What can hang from each mark:
K765: K424
K343: K136 K699
K485: K424
K807: K424 K710
K424: K18 K699 K765
K18: K134 K136
K134: K136 K556
K556: K136 K684
K699: K343
K684: K556
K136: K710

Each row was made from one small tree. The marks that hang from a mark follow it in brackets, in the order of their numbers. Every link used is in the known rows. Write each row's tree.
Known rows:
K556{K136 K684}: [-2.15  3.85  1.09  2.15 -3.25  1.69 -4.32 -1.04  1.67 -0.46 -1.73 -0.40
  0.83  0.69  1.74  0.22  1.92  2.46  1.72 -1.79 -4.87  5.61 -0.13  0.23
 -1.22]
K765{K424{K699{K343{K136}}}}: [-1.24 -0.32  1.73 -0.48 -1.47  0.84 -0.63 -1.17 -2.77 -0.44 -1.73 -5.02
  1.31 -3.52 -1.01  1.73 -2.03 -0.88  3.69 -2.15  0.35  0.13  1.32 -0.96
  0.31]
K807{K424{K765}}: [ 2.40  1.85 -1.15  1.28 -2.38  3.46  1.60 -1.44 -0.08  3.89  1.62 -1.95
 -3.68  0.19 -2.76  0.83  0.99  0.70  3.49 -3.20  2.19 -0.46 -3.31  2.19
 -2.43]
K684{K556}: [ 1.08  0.19  0.81 -2.17  2.04 -0.79 -0.52 -2.04 -2.06  1.42 -1.51  3.13
  0.66 -0.25 -2.21  0.30 -2.86  0.17 -1.59  1.69 -0.53 -0.55  1.33 -0.88
  2.06]
K485{K424{K765}}: [ 2.33  2.74  0.29  0.45 -1.88  0.97  0.95  0.35 -1.79  0.97  0.41 -2.10
 -2.48  4.15 -1.46  1.07  1.38  0.49 -0.90 -2.18 -1.50 -0.65 -1.09 -0.83
 -1.10]
K424{K18{K134{K556} K136} K699{K343} K765}: [ 3.37  1.96 -0.63  0.08 -4.69  0.77  2.76 -5.02 -0.37  3.69 -1.96 -2.63
 -1.02 -0.77  3.03 -0.64  3.50 -1.24  4.74 -5.32  1.09  7.40 -2.02  2.52
 -0.13]
K807{K424{K18 K699}}: [ 1.09 -0.54 -2.38  1.55 -2.12 -0.10  1.73 -3.67 -0.08  2.19 -0.58 -4.02
 -1.88 -1.57 -0.83 -0.02  1.69 -2.28  3.90 -3.70  2.10  0.81 -1.26  0.64
 -2.97]
K424{K699 K765}: [ 3.06 -0.35 -0.05  1.75 -4.21  1.22 -0.65 -0.36 -1.81  1.17  2.58 -1.82
 -1.17  0.46  1.46  1.88  2.22 -1.82  2.81 -3.23 -0.71  0.79 -2.77  0.57
 -3.56]
K684{K556{K136}}: [ 0.31  2.35  1.97 -1.71  0.88 -0.05 -2.21 -2.25 -1.47  0.64 -2.58  1.88
  0.73 -0.97 -2.18 -1.03 -1.35  1.40 -1.36  0.36 -2.01  2.18  0.78 -1.13
  2.31]
K18{K134{K556} K136{K710}}: [ 0.28  3.16 -0.42  0.10  0.37  0.38  4.68 -4.55 -1.37  0.99 -3.02  2.39
  3.47  2.58  1.44 -1.07  4.54  0.40  1.25 -0.01 -1.63  4.43  1.54 -2.36
  2.08]
K807{K424}: [ 0.55  0.83 -0.94  0.68 -0.21  2.00  1.75 -1.30 -0.11  2.26  0.05 -1.23
 -1.62 -0.99 -2.48 -0.11  0.19 -0.28  2.73 -2.09  1.49 -0.75 -1.04  1.06
 -0.95]
K807{K424 K710}: [ 0.02  4.22 -2.89  2.07 -0.62  3.54  2.76 -2.06  1.71  5.48  0.76 -1.56
 -2.39 -0.82 -6.16  1.39 -0.65 -0.93  3.16 -2.25  2.20 -4.11 -1.54  0.68
 -1.11]
K18{K134{K136{K710} K556{K684}}}: [ 1.26  1.62  1.21  2.89  0.44  2.75  3.15 -4.63  0.11 -0.55 -3.98  2.67
  1.88  1.90 -1.89 -1.34  4.89  0.09  0.68 -0.61 -0.68  4.91  0.61 -1.05
 -0.85]
K699{K343{K136{K710}}}: [-0.89  2.13  0.31 -1.00  3.09  1.99 -0.32 -1.53  1.88 -2.98 -0.64 -2.50
 -1.43 -1.43 -4.44  1.65 -2.53 -1.15  1.40 -3.09  2.84 -1.56 -2.59 -0.57
  1.22]
K343{K136{K710} K699}: [-2.90  4.73  0.24  0.64 -0.92 -0.58 -0.21 -3.74  1.05 -2.55 -0.96 -2.00
  2.20  1.30 -2.55  2.86 -0.57 -3.17  3.07  2.01  0.28 -2.75 -1.91 -2.98
 -4.28]
K765{K424{K18 K699{K343}}}: [-0.97 -1.51  0.13 -0.29 -2.20 -0.60  0.52 -2.92 -1.46  1.09 -1.98 -6.15
 -0.58 -3.55  0.00  0.85 -0.71  0.22  3.08 -1.73  1.79  1.68  2.09  0.33
  0.22]
K485{K424{K18 K765}}: [ 2.22  2.66 -1.28  0.55 -2.75 -0.85  1.32 -2.03 -0.11  1.66 -0.60 -4.13
 -3.95  4.37 -1.32  0.56  2.01  1.01 -1.24 -2.15  0.26  0.55 -1.34 -0.65
 -1.57]
K556{K136{K710} K684}: [-2.53  4.13  0.03  2.99 -1.43  2.24 -3.29 -2.70  1.99 -2.00 -0.88 -0.78
  0.14  2.21 -0.04  1.71  3.32  2.61  1.30 -1.65 -4.18  4.01 -0.55 -1.67
 -1.85]
K765{K424{K18{K134} K699}}: [-1.22 -1.67 -0.88  0.56 -3.77 -2.80  0.67 -4.43 -2.84  1.27 -2.85 -4.62
  2.04 -0.90  1.95  1.02  2.14 -0.32  2.93  0.44  0.25  4.03  2.96 -1.52
 -0.97]
K765{K424{K18{K134{K556} K136}}}: [-1.07  1.56 -0.25 -0.54 -3.12 -1.51  3.30 -5.09 -1.77  3.65 -4.77 -3.24
  1.99  0.08  1.72 -1.26  1.94  2.97  1.73  1.29  0.31  4.86  3.67 -0.79
  1.83]
K684{K556{K136{K710}}}: [-0.04  2.58  1.08 -1.03  2.31  0.27 -1.40 -3.56 -1.15 -0.54 -1.91  1.49
  0.30  0.13 -3.64  0.15 -0.18  1.56 -1.69  0.51 -1.43  1.02  0.43 -2.65
  1.74]
K807{K424{K18{K134} K765} K710}: [ 1.60  4.94 -5.12  2.63 -4.07  2.34  3.27 -5.62  2.73  7.49  0.32 -3.22
 -4.41  1.29 -5.43  2.00  2.08 -0.19  4.29 -2.76  4.35  0.03 -3.54  1.62
 -2.86]
K485{K424{K18{K134 K136{K710}} K699 K765}}: [ 1.65  2.51 -1.62  1.34 -4.02 -2.18  2.23 -4.87 -2.29  0.78 -1.68 -3.39
 -0.79  5.19  2.26  2.03  5.24 -1.22  1.32 -3.38 -2.22  4.15 -0.42 -3.39
 -2.26]
K18{K134 K136{K710}}: [-1.72  1.66 -0.82  0.17 -0.22 -1.46  2.05 -4.28 -0.92 -0.43 -2.37  2.16
  2.93  2.61  3.34  1.28  3.79  0.26  1.77  0.40 -1.84  5.04  1.31 -3.29
  0.99]
K485{K424}: [ 0.37  1.77  0.55 -0.20  0.32 -0.40  1.07  0.45 -1.78 -0.60 -1.15 -1.30
 -0.32  2.85 -1.22  0.05  0.50 -0.41 -1.72 -1.04 -2.16 -0.89  1.18 -2.01
  0.46]

Write each row's tree:
[ 1.84  1.53 -3.13  2.18 -4.49  0.27  2.90 -6.58 -0.68  3.57 -0.48 -3.42
 -2.08  1.28  1.03  1.79  4.88 -1.18  5.76 -4.48  1.45  4.23 -2.70 -0.27
 -3.71]
K807{K424{K18{K134 K136{K710}} K699 K765}}
[ 2.37  0.64  2.36  1.15  0.17  1.87  3.82 -2.75 -0.76  0.31 -4.35  2.17
  2.09 -0.28 -1.53 -3.65  3.70 -0.58  0.07 -0.59  0.76  4.83  0.68  0.04
  0.54]
K18{K134{K136 K556}}
[-1.35 -0.58 -0.05  0.44 -4.31 -2.27  1.11 -4.01 -2.39  2.15 -2.86 -5.24
  1.22 -1.58  3.49  0.64  1.11  1.22  2.91 -0.69 -0.67  2.95  3.13 -1.69
 -0.63]
K765{K424{K18{K136} K699}}
[ 0.26  4.15 -2.01  1.71 -0.72  4.22  1.64 -2.20  1.23  3.63  0.36 -3.64
 -1.79 -3.47 -6.52  2.44 -1.96 -4.12  5.80 -5.84  2.53 -3.92 -2.86  0.60
 -1.54]
K807{K424{K699{K343{K136}}} K710}
[ 3.56  2.32 -0.63  2.82 -4.74  1.45  2.26 -5.82  1.94  3.29 -2.95 -1.18
 -2.55  2.51 -0.36 -1.32  4.85  1.75  1.34 -1.98  2.05  6.71 -2.33  2.09
 -2.75]
K424{K18{K134{K136 K556{K684}}} K765}
[ 2.88  1.02 -0.56  2.60 -3.06 -0.93  2.35 -4.80 -1.62 -0.68 -2.03 -3.81
 -2.27  4.18 -0.85  1.26  5.59 -1.97  0.38 -3.84 -0.20  3.36 -1.18 -3.07
 -3.70]
K485{K424{K18{K134{K136{K710}}} K699 K765}}
[ 0.77 -2.26  0.64  0.79 -1.26 -1.02  0.88 -4.54  0.70 -1.17 -3.90 -2.36
 -0.53 -3.42  0.95 -0.91  2.26 -3.41  2.96 -4.05  2.41  6.47 -0.37  0.80
 -0.83]
K424{K18{K134{K136}} K699{K343}}
[ 2.30  1.91 -2.65  1.64 -2.26  2.65  1.41 -5.01  1.24  1.67  0.72 -6.37
 -5.02 -1.13 -4.10  2.26  1.21 -2.05  5.47 -6.67  4.68 -0.14 -5.26  1.10
 -3.65]
K807{K424{K18 K699{K343{K136{K710}}} K765}}
[-0.62  0.39  0.58 -0.67 -3.02 -0.67  2.82 -4.80 -2.60  2.76 -4.45 -4.33
  2.08 -2.73  2.15 -0.65  1.36  0.40  4.07 -1.82  0.25  5.52  3.30  0.11
  2.01]
K765{K424{K18{K134{K556} K136} K699{K343}}}
[ 3.17 -1.06  0.30  1.64 -4.09  0.69  0.79 -4.69  0.74  0.82 -1.86 -3.32
 -3.14 -2.08  0.62  0.34  3.37 -2.11  3.94 -5.40  3.25  6.81 -3.21  2.25
 -2.68]
K424{K18{K134{K136}} K699{K343} K765}
[ 0.24 -0.74  0.97  1.88  0.92  0.28  2.01 -3.91  0.00 -2.31 -3.12  1.66
  0.99  0.78 -1.18 -0.12  4.10 -0.72  0.33 -0.13  0.98  4.11  0.06 -2.24
 -1.04]
K18{K134{K136{K710}}}
[ 2.85  1.87  3.31  3.17 -0.49  4.63  2.64 -2.04  0.95  0.83 -3.83  1.53
  0.04 -0.30 -2.13 -3.48  2.24  1.32 -0.15 -2.26 -0.91  2.60  0.22  1.23
 -1.09]
K134{K136 K556{K684}}
[ 0.51  3.26  0.24  0.64  0.31  1.56  2.12 -3.13 -0.71 -0.18 -2.54  0.73
  2.68  1.42 -1.66 -2.06  4.94  0.23  0.50 -0.25 -1.10  4.73  0.32 -1.11
  1.40]
K18{K134{K556{K136{K710}}}}
[ 2.53  2.09 -0.10  1.28 -3.02 -0.87  2.06 -3.62 -0.45  0.97 -3.00 -2.83
 -2.93  4.16 -1.14 -0.32  3.82  0.47 -0.89 -2.31  0.57  3.89 -1.03 -1.15
 -1.90]
K485{K424{K18{K134{K136}} K765}}
[-1.89 -0.31 -1.13 -0.17 -2.71 -2.33  1.19 -4.30 -1.29  1.91 -3.27 -3.93
  0.80  0.00  0.42  0.46  1.24  2.00  1.46  1.99  1.46  3.74  3.02 -0.96
  0.50]
K765{K424{K18{K134}}}
[ 1.50  1.00 -1.83  0.80 -3.89 -0.45  1.47 -6.15  0.24  1.31 -0.70 -3.13
 -2.05  0.36  3.00  2.46  4.09 -1.31  4.86 -4.87  1.44  6.50 -2.49  0.27
 -1.47]
K424{K18{K134 K136{K710}} K699{K343} K765}
[ 0.56  2.13 -0.34  0.77 -1.16  1.16  1.39 -2.32 -0.84  1.58 -2.37  2.68
  3.41  2.07  0.59 -0.80  2.71 -0.27  1.40  0.54 -2.25  4.89  1.33  0.54
  0.66]
K18{K134{K556{K684}}}
[ 2.87  0.94  0.84  1.04 -2.94  0.10  1.67 -3.24 -1.22  0.11 -2.70 -3.97
 -2.91  1.30 -0.72  0.31  3.18 -2.23  1.44 -5.28  0.46  4.51 -1.39 -0.31
 -1.72]
K485{K424{K18{K134{K136}} K699{K343} K765}}
[-1.15  2.01  0.07  0.05 -3.05 -0.70  1.67 -4.58 -1.15  2.31 -4.42 -4.54
  1.33 -0.43 -0.72 -1.83  2.77  3.05  1.25  0.96  0.68  5.10  2.80 -0.49
  1.24]
K765{K424{K18{K134{K556{K136}}}}}
[ 3.38  2.47 -1.32  3.37 -3.59  1.76  2.94 -6.83  2.15  2.38 -2.45 -1.33
 -2.99  3.47 -1.61 -0.44  5.74  1.80  1.07 -1.82  2.51  5.69 -2.53  0.86
 -3.19]
K424{K18{K134{K136{K710} K556{K684}}} K765}
[-0.50  4.02 -0.58  1.07 -0.83  0.95  3.23 -4.99 -0.72  1.21 -3.19  3.16
  3.95  3.66  2.70  0.12  4.50  0.99  2.19 -0.13 -3.57  5.83  1.87 -2.07
  1.20]
K18{K134{K556{K684}} K136{K710}}
[ 2.23  2.42  0.15  0.01 -3.49 -0.19  1.29 -2.30 -1.11  1.50 -1.36 -4.79
 -3.13  1.60  1.58  0.86  1.52 -0.91  1.67 -5.58 -1.07  2.65 -1.08 -0.19
 -0.67]
K485{K424{K18{K136} K699{K343} K765}}
[ 0.73  3.97 -0.28  0.12 -1.15 -1.36  2.16 -3.16 -0.70  0.50 -4.28 -3.02
  0.27  3.46 -1.33 -2.59  3.87  0.19 -1.57 -1.45 -1.50  4.28  1.22 -1.77
  1.03]
K485{K424{K18{K134{K556{K136}}}}}
[ 3.47  1.22  2.61  2.68  2.68  4.44  5.42 -3.17  0.59 -0.89 -2.77  0.25
 -1.15 -0.17 -5.41 -3.41  3.76  0.66 -1.73 -1.93  2.16 -0.70 -0.49 -0.99
 -0.63]
K134{K136{K710} K556}
[ 2.21  0.92 -0.64  0.34 -4.81  0.25  0.38 -3.59  0.83  2.61 -0.20 -4.15
 -3.52 -1.64  3.53  0.98  1.37 -0.51  4.21 -5.71  1.35  4.47 -2.84  2.25
 -1.45]
K424{K18{K136} K699{K343} K765}
[ 3.06  0.84  0.12  2.02 -4.19 -1.23  1.64 -3.74 -1.94  0.32 -2.49 -3.68
 -1.78  3.29  0.38  0.24  4.71 -2.01  0.58 -3.88 -0.62  4.21 -1.00 -1.78
 -3.31]
K485{K424{K18{K134{K136}} K699 K765}}
[ 2.61  1.79 -0.27  1.06 -2.45  4.05  0.44 -1.66 -0.67  2.00  1.27 -4.04
 -3.10 -2.37 -3.18  1.95 -0.44 -2.50  6.08 -6.64  2.47 -0.20 -4.71  2.07
 -2.69]
K807{K424{K699{K343{K136}} K765}}
